What can hang from each mark:
zubem: bena dini
vazuv: zubem
rofiz: bena
serab: dagu
tivu: dagu fomod
fomod: sisa tivu
bena: dagu rofiz
sisa: fomod
dini: dagu zubem
dagu: dini tivu

Every row comes from one small tree of marks. The marks that hang from a mark follow it in brackets, in alphabetical order. Every link used is in the known rows. Which tree was each row made from?
Known rows:
bena{dagu rofiz}: [-0.674 -0.772 -0.676  0.269  2.015  1.066 -0.860  2.861  0.793 -1.606
 -0.201 -2.773  0.951 -1.740 -0.163 -0.134 -0.391 -0.846  1.306  1.955
 -0.387 -0.403 -3.668  0.315 -0.871  0.990]
bena{dagu{dini{zubem} tivu} rofiz}: [-1.261  0.261 -1.075 -1.381  2.513  0.235 -0.388  3.205 -0.697 -2.802
  0.261 -1.384  2.347 -2.254 -0.325 -2.292 -0.570 -1.092  0.707  1.803
  0.932 -0.616 -2.102  1.161 -2.566  2.340]
serab{dagu}: [-0.383 -2.762 -0.493  0.251 -0.716  1.874 -0.233  1.832  2.172 -1.906
 -0.314 -3.569  0.694 -0.707 -0.813 -2.931 -2.309 -0.632  0.431  0.822
 -0.414  1.182 -0.202  1.925 -1.032 -1.075]
vazuv{zubem{bena{rofiz} dini{dagu{tivu}}}}: [-0.631  0.531 -0.076 -1.839  3.060  1.263 -1.874  4.383 -1.128 -1.012
 -0.194 -2.811  1.262 -1.457  0.188 -0.207  3.563 -1.030  0.870  2.615
 -0.406 -0.817 -2.995  0.132 -3.804 -0.700]
zubem{bena{dagu{tivu{fomod}} rofiz} dini}: [ 0.641 -0.280 -0.255 -0.096  3.470  1.333 -1.494  4.563  0.195 -3.802
 -0.027 -1.028 -1.099 -1.518  0.679 -0.131  2.638 -2.279  1.211  2.669
  0.142 -0.544 -3.545 -0.881 -3.837  1.001]
zubem{bena{rofiz} dini{dagu{tivu}}}: [-0.464  0.294  0.054 -1.011  3.586  1.362 -1.378  4.791 -0.180 -1.889
 -0.341 -1.557  0.974 -1.337  0.930  0.298  2.784 -2.168  1.718  2.460
  0.507 -0.871 -2.828  0.240 -3.591  1.275]
zubem{bena{dagu{dini} rofiz}}: [-0.046  0.657  0.279 -0.100  3.026  1.585 -1.983  2.426 -0.310 -2.007
  0.419 -2.348  2.240 -1.507  0.614 -2.248 -1.419 -1.734  2.516  2.233
 -0.413 -0.436 -4.645  0.783 -3.003  1.346]
fomod{sisa}: [ 2.267 -4.206 -0.174  1.628 -0.384  2.640 -0.257  2.115  2.365 -1.087
  0.350 -2.119 -0.978 -0.795 -1.233 -1.307 -2.539 -0.380  2.302  1.164
  0.098  0.456 -1.042  0.665 -0.426 -0.094]
sisa{fomod{tivu}}: [ 2.344 -4.524  0.965  2.723 -1.307  2.219  0.998  2.801  1.958 -0.200
  0.683 -2.457 -0.482 -1.438 -0.642 -0.853 -0.978  1.203  1.862  1.308
  0.894  0.599 -0.317 -0.761  0.462  1.015]
rofiz{bena{dagu}}: [ 0.216 -0.399 -1.381  0.995  0.856  1.919 -2.042  3.259  0.910 -2.079
  0.133 -3.802  0.889 -1.920 -0.097 -1.377 -0.609 -0.201  2.128  1.925
 -0.705  1.626 -3.698 -0.276 -2.251  0.071]
serab{dagu{dini tivu{fomod{sisa}}}}: [ 0.879 -4.754 -0.310  0.123 -1.461  1.334  0.279  1.255  2.561 -4.319
  0.834 -2.116 -0.509  0.136  0.268 -4.296 -3.813 -1.873  0.826 -0.345
  1.615  0.710  1.257  2.046 -1.551 -0.934]
dagu{dini{zubem}}: [ 0.235 -0.860  0.672 -0.054  0.392  1.406  0.304  2.219  0.110 -1.598
  0.724 -1.863  2.293 -1.142 -1.624 -4.156 -2.832 -0.674  2.032  1.522
 -0.342  1.070  0.199  1.880 -1.768  0.552]
zubem{bena{dagu rofiz} dini}: [ 0.755  0.939  0.345  0.084  4.187  1.721 -2.281  4.202  0.041 -1.760
  0.256 -1.506  0.607 -1.873  0.342  0.027  2.102 -1.458  1.776  3.057
 -1.161 -0.207 -4.231 -0.485 -3.489  1.414]
dini{dagu zubem}: [-2.302 -1.184 -0.262  0.934  1.011  1.123 -0.421  3.508  0.258 -0.531
 -0.849 -2.070  2.064 -1.873 -1.105 -1.107  0.045 -0.428  1.778  0.745
 -0.652  1.298  0.323  0.917 -1.437  0.497]
sisa{fomod}: [ 1.540 -3.778  0.162  1.588 -0.671  2.424  0.398  2.233  2.300 -0.760
  0.330 -3.099 -0.532 -1.837 -0.520 -1.026 -1.187  0.280  1.936  1.566
  0.977  0.289 -0.852  0.402 -0.137 -0.018]
sisa{fomod{tivu{dagu{dini}}}}: [ 2.005 -4.021  1.455  2.406 -1.069  1.647  0.262  2.405  1.095 -1.221
  1.715 -2.030  1.333 -0.423 -0.220 -1.660 -2.598  0.229  2.740  0.497
  1.755  0.856  1.629  0.772  1.571 -0.178]
vazuv{zubem{bena{rofiz}}}: [ 0.350 -0.566 -0.163 -0.823  1.968  2.094 -1.127  2.174 -0.850 -0.919
  0.041 -4.434  1.209 -1.667 -1.322 -1.615  0.145 -0.272  1.243  2.786
 -1.390 -0.254 -4.576  0.931 -2.396 -1.154]
dagu{dini{zubem} tivu{fomod{sisa}}}: [ 1.525 -3.922 -0.261  0.577 -0.459  1.239  1.020  2.306  1.023 -3.815
  0.980 -0.838 -0.603 -0.877 -1.095 -3.689 -2.710 -1.448  1.763  0.487
  1.454  0.649  1.069  1.193 -1.965  0.597]
zubem{bena{rofiz} dini{dagu{tivu{fomod}}}}: [-0.377 -0.690  0.205 -0.293  3.017  1.066 -1.041  4.600  0.278 -3.063
 -0.158 -1.613 -0.132 -1.035  1.267  0.404  2.772 -2.722  1.906  2.017
  0.509 -0.598 -2.452 -0.040 -3.169  0.576]
tivu{dagu{dini{zubem}}}: [-0.322 -1.105  0.323  0.222  0.538  1.074 -0.671  2.480 -0.379 -2.510
  1.005 -1.994  3.050 -0.421 -1.669 -3.207 -2.965 -1.273  2.400  0.915
  0.218  1.432  1.978  3.013  0.129 -1.296]
tivu{dagu fomod}: [ 0.311 -3.854 -0.072  1.920 -0.731  1.443 -0.195  2.613  1.574 -3.946
  0.183 -2.761 -0.533  0.398 -0.827 -1.169 -2.281 -1.857  2.462  0.484
  0.367  1.283  1.411  1.781  1.557 -3.412]
bena{dagu{dini} rofiz}: [-0.507  0.000  0.148 -0.463  1.950  0.673 -0.938  2.338  0.453 -1.866
  0.713 -2.350  2.242 -1.155  0.536 -2.021 -1.882 -1.323  2.066  1.715
 -0.027 -0.594 -3.024  0.924 -1.243  1.184]
serab{dagu{dini{zubem}}}: [-0.994 -1.425  0.146 -0.424 -0.001  1.173  0.128  1.342  0.852 -2.053
  0.591 -2.736  2.930 -0.981 -1.133 -4.950 -3.101 -0.738  0.681  0.616
 -0.629  1.716  0.768  2.868 -2.015  0.152]

Which tree is each row?
[-1.274  0.594  0.014 -0.464  2.689  0.387 -0.618  2.512 -0.607 -1.695
  0.662 -1.936  3.045 -2.052 -0.505 -2.154 -1.237 -0.728  1.624  1.695
 -0.502  0.132 -2.807  1.109 -1.783  2.189]	bena{dagu{dini{zubem}} rofiz}
[-0.715 -2.178 -1.522  0.098  1.347  0.523 -0.150  3.370  1.095 -3.840
 -0.432 -2.268 -0.969 -1.567  0.378 -0.295  0.283 -1.666  0.680  1.414
  1.038 -0.812 -2.798 -0.120 -1.225  0.403]	bena{dagu{tivu{fomod}} rofiz}
[-0.199 -2.293 -0.635 -1.312 -0.841  1.227 -0.132  1.771  1.607 -3.309
  0.183 -2.676  1.457 -0.320 -0.014 -4.883 -3.110 -1.651  0.258  0.673
  1.319  0.317  0.906  2.754 -2.178 -0.627]	serab{dagu{dini tivu}}
[ 1.059 -4.110  0.676  2.121 -0.267  1.234  0.012  1.736  0.925 -3.794
  1.703 -1.334  0.669  0.182 -1.239 -2.409 -3.897 -1.774  3.107 -0.335
  0.596  1.819  2.489  2.217  0.883 -1.705]	tivu{dagu{dini{zubem}} fomod{sisa}}
[-0.049 -0.654 -0.494 -0.151  2.363  0.976 -1.141  2.732 -0.071 -4.080
  0.279 -1.822  0.486 -1.319  1.017 -2.336 -0.983 -2.605  1.856  1.819
  0.740 -0.834 -3.674  0.486 -3.262  0.887]	zubem{bena{dagu{dini tivu{fomod}} rofiz}}
[-1.912 -0.368 -0.034  1.188  2.095  1.642 -1.363  3.428 -0.482 -0.734
 -0.965 -2.053  2.155 -2.172 -0.878 -1.315  0.415 -0.771  2.168  1.261
 -0.997  1.293 -1.409  0.737 -3.006  0.765]	dini{dagu zubem{bena}}
[-0.576  0.119  0.348 -0.327  2.657  1.187 -0.975  2.283 -1.429 -2.765
  1.052 -2.261  3.772 -1.005 -1.093 -2.633 -2.311 -1.849  2.681  1.680
 -0.133  0.712 -0.831  3.223 -0.843 -0.169]	tivu{dagu{dini{zubem{bena{rofiz}}}}}
[ 0.273 -1.028 -0.532 -1.075  0.245  1.144  0.530  2.858 -0.194 -2.765
  0.339 -1.325  1.584 -1.308 -1.494 -4.316 -1.949 -0.958  1.032  1.664
  1.103  0.316  0.760  1.955 -2.611  0.931]	dagu{dini{zubem} tivu}
[ 2.842 -4.506  1.400  2.604 -1.089  1.687 -0.580  2.418  0.996 -1.582
  1.767 -1.024  1.128  0.881 -0.773 -2.094 -4.303 -0.415  3.117 -0.044
  1.049  1.236  1.746  1.056  1.257 -0.340]	fomod{sisa tivu{dagu{dini}}}
[-0.691 -1.026 -1.815 -0.780  1.879  0.907 -0.742  3.555  0.616 -2.592
 -0.561 -2.351  0.180 -1.968  0.083 -0.440  0.313 -1.086  0.502  1.983
  1.044 -1.111 -3.077  0.243 -1.648  1.204]	bena{dagu{tivu} rofiz}
[ 0.144 -4.179 -0.548  0.136 -0.888  1.018  0.658  1.474  1.619 -4.179
  0.733 -1.667  0.286 -0.817 -0.704 -4.504 -3.126 -1.418  0.388 -0.375
  1.058  1.276  1.556  2.203 -2.113  0.087]	serab{dagu{dini{zubem} tivu{fomod{sisa}}}}
[ 0.529 -0.855  1.273  1.204  1.718  1.111 -0.392  2.899 -1.647 -2.149
  1.227 -1.494  3.410 -0.578 -1.190 -2.335 -2.155 -0.775  2.468  1.417
 -0.091  0.970 -0.558  1.620 -0.350  0.926]	fomod{tivu{dagu{dini{zubem{bena{rofiz}}}}}}
[-0.266 -3.299 -0.425 -0.527 -1.369  0.917  0.535  1.560  1.957 -4.571
  0.422 -2.741  0.213  0.089  0.310 -4.870 -3.189 -2.147  0.400  0.071
  1.245  0.645  1.286  2.358 -1.708 -1.262]	serab{dagu{dini tivu{fomod}}}
[ 1.511 -5.517 -0.003  2.846 -0.826  1.886 -0.396  2.206  2.203 -3.629
  0.708 -2.275 -1.383  0.503 -0.825 -0.543 -2.969 -1.719  2.938 -0.258
  0.785  1.324  1.423  1.356  1.874 -2.911]	tivu{dagu fomod{sisa}}
[ 2.330 -3.320  1.343  2.837  0.526  1.950 -1.002  2.580 -0.542 -1.592
  1.616 -0.534  1.899 -0.163 -1.504 -2.374 -3.433 -0.295  2.956  0.355
  0.305  1.762  0.833  1.035 -0.435  0.711]	fomod{sisa tivu{dagu{dini{zubem{bena}}}}}
[ 0.101  0.172 -0.547 -1.586  2.377  1.326  0.043  2.675 -1.392 -2.968
  0.402 -1.537  2.217 -2.036 -0.998 -3.746 -1.228 -1.471  1.414  2.321
  0.806 -0.425 -2.299  2.064 -3.747  2.068]	dagu{dini{zubem{bena{rofiz}}} tivu}
[-0.362 -1.152 -0.155 -0.372  0.987  1.103 -0.845  5.156  1.332 -1.546
 -0.377 -1.289  0.004 -0.531  0.415 -0.459  1.845 -1.359  1.360  1.573
  0.795 -0.023  0.914  0.116 -2.231 -0.289]	zubem{dini{dagu{tivu}}}
[ 0.309 -0.656 -2.397  0.202  0.707  1.751 -1.835  3.908  0.737 -3.102
 -0.204 -3.400  0.267 -2.116  0.041 -1.582  0.000 -0.423  1.405  2.103
  0.686  0.998 -3.472 -0.214 -2.984  0.448]	rofiz{bena{dagu{tivu}}}
[-0.184  0.128  0.783 -0.380  2.091  1.798 -2.362  4.039 -0.530 -0.146
 -0.163 -2.695  1.120 -1.083 -0.300 -0.904  2.339 -0.411  1.616  2.140
 -1.570  0.546 -1.586 -0.104 -3.594 -1.914]	vazuv{zubem{bena dini{dagu}}}
[ 1.775 -4.701  0.787  2.994 -1.143  1.990  0.310  2.946  1.332 -0.957
  0.856 -2.360  0.237 -0.892 -0.707 -0.195 -1.395  0.674  2.146  0.779
  1.440  1.015  1.177  0.273  1.834 -0.324]	sisa{fomod{tivu{dagu}}}
[ 2.194 -2.362 -0.208  1.392  2.109  2.131 -2.176  4.306  1.307 -3.438
  0.169 -0.029 -2.519 -1.176  0.382 -0.547  1.498 -1.774  1.691  1.814
  0.382  0.422 -1.711 -1.364 -4.106  0.296]	zubem{bena{dagu{tivu{fomod{sisa}}}} dini}
[-0.098  0.838 -0.762  0.329  1.512  1.370 -1.742  2.977 -0.163 -2.329
  0.988 -2.933  2.798 -2.098 -0.403 -3.194 -1.325 -0.289  2.375  1.772
 -0.767  2.013 -2.865  0.456 -3.111  1.245]	rofiz{bena{dagu{dini{zubem}}}}
[-2.001 -1.785 -0.935  1.156  1.427  1.208 -0.597  3.973 -0.288 -2.975
 -1.300 -1.631  0.388 -2.172 -0.354 -1.447  1.178 -1.597  1.508  0.759
  0.369  0.943 -0.430  0.288 -3.363  0.340]	dini{dagu{tivu{fomod}} zubem{bena}}
[-1.159 -0.780 -0.808 -0.550  2.085 -0.062  0.313  2.986 -0.157 -4.096
  0.405 -1.438  1.036 -1.948 -0.042 -2.384 -0.543 -1.717  0.923  1.276
  0.909 -0.349 -1.720  0.685 -2.187  1.593]	bena{dagu{dini{zubem} tivu{fomod}} rofiz}
[-0.256 -4.689 -0.944  1.563 -0.699  1.255 -0.090  3.225  2.322 -2.697
 -0.664 -1.844 -1.458 -0.493  0.581 -0.409 -0.688 -1.601  2.013 -0.181
  1.632  0.158  0.552  0.223 -0.828 -0.753]	dini{dagu{tivu{fomod{sisa}}}}
[ 0.248 -2.303 -0.434 -0.136 -0.299  0.915  1.280  2.795  0.438 -4.201
  0.517 -1.277  0.123 -0.937 -1.126 -4.283 -2.108 -1.614  1.295  1.032
  1.137  0.642  1.239  1.488 -2.212  0.060]	dagu{dini{zubem} tivu{fomod}}
[ 1.127  0.338  0.678 -1.322  2.859  1.961 -1.496  3.446 -0.909 -0.791
  0.579 -3.308  0.905 -1.412 -1.137 -1.050  2.117 -0.461  1.219  3.352
 -1.705 -0.328 -3.879  0.406 -3.205 -0.937]	vazuv{zubem{bena{rofiz} dini}}
[-0.621 -0.371 -1.501  0.581  2.244  1.868 -1.556  3.882 -0.759 -2.181
 -1.062 -1.285  0.631 -2.920 -1.467 -2.114  0.768 -0.489  0.618  2.111
 -0.316  0.836 -2.045  0.116 -4.098  1.432]	dini{zubem{bena{dagu{tivu}}}}
[ 1.171  0.021 -0.498  0.038  2.725  2.083 -2.551  4.936  0.317 -2.461
 -0.422 -0.494 -0.664 -1.592  0.168 -1.172  2.117 -1.357  1.169  2.807
  0.041  0.084 -1.847 -0.869 -4.575  0.619]	zubem{bena{dagu{tivu}} dini}
[-2.233 -2.563 -1.077  0.816  0.339  0.606  0.640  3.989  0.494 -2.848
 -1.091 -1.643  0.115 -1.619 -0.594 -1.222  0.748 -1.225  1.023  0.308
  0.783  0.839  1.028  0.529 -1.694  0.010]	dini{dagu{tivu{fomod}} zubem}
[ 0.389  0.810 -0.525 -1.648  3.431  1.486 -2.383  4.339 -1.089 -1.598
  0.019 -2.421  0.369 -2.019 -0.329 -0.636  3.331 -0.526  0.187  3.191
 -0.799 -0.720 -4.017 -0.444 -4.395 -0.260]	vazuv{zubem{bena{dagu{tivu} rofiz} dini}}
[ 1.148 -0.969 -0.332  0.743  2.210  1.855 -2.092  4.789  0.830 -3.735
 -0.290 -0.556 -1.842 -1.242  0.386 -1.018  2.033 -2.012  1.330  2.263
 -0.008  0.283 -1.523 -1.149 -4.256 -0.074]	zubem{bena{dagu{tivu{fomod}}} dini}
[ 1.552 -2.267 -1.310  0.965  0.096  1.433 -1.424  2.744  1.361 -4.185
  1.218 -2.625 -0.272 -1.105  0.847 -2.520 -2.097 -1.370  2.528  0.905
  1.260  1.127 -2.621 -0.240 -2.798  0.441]	rofiz{bena{dagu{dini tivu{fomod{sisa}}}}}
[ 1.144  0.315  0.411  0.876  2.823  2.266 -2.806  4.443  0.538 -1.599
 -0.026 -1.040 -0.068 -1.397 -0.010 -1.024  1.524 -1.174  1.904  2.625
 -1.210  0.669 -2.281 -0.832 -3.921  0.389]	zubem{bena{dagu} dini}
[ 0.406 -3.032  0.874  1.221 -0.817  1.058 -0.341  2.040  1.170 -4.252
  1.163 -2.517  0.746  1.043 -0.191 -2.935 -3.778 -2.508  3.112  0.220
  0.837  1.143  2.107  2.375  1.143 -3.145]	tivu{dagu{dini} fomod}
[-0.477 -1.412 -0.602 -0.566  1.379  0.165 -0.193  2.772  0.667 -4.183
  0.520 -1.919  0.261 -0.892  1.007 -2.054 -1.258 -2.249  1.411  1.203
  1.435 -0.959 -2.205  0.647 -1.593  0.635]	bena{dagu{dini tivu{fomod}} rofiz}
[ 2.129 -5.380 -1.107  1.376 -1.347  1.887  0.700  2.670  2.408 -3.700
 -0.010 -1.806 -2.974 -0.557 -0.715 -1.525 -1.890 -1.256  1.522  0.626
  1.700  0.116  0.040  0.326 -0.909 -0.707]	dagu{tivu{fomod{sisa}}}
[ 0.369 -3.595 -1.467  0.841  1.277  0.943 -0.246  2.950  1.636 -3.577
  0.000 -1.827 -1.651 -1.542  0.383  0.245 -0.356 -1.461  1.038  0.922
  1.411 -0.835 -2.930 -0.326 -1.074  0.870]	bena{dagu{tivu{fomod{sisa}}} rofiz}
[ 1.645 -0.134  0.644 -0.600  1.511  2.454 -1.968  3.616 -0.400 -0.655
  0.330 -2.783  0.222 -1.091 -1.431 -1.877  1.542 -0.258  1.204  3.004
 -1.792  0.609 -2.069 -0.020 -3.578 -1.845]	vazuv{zubem{bena dini}}
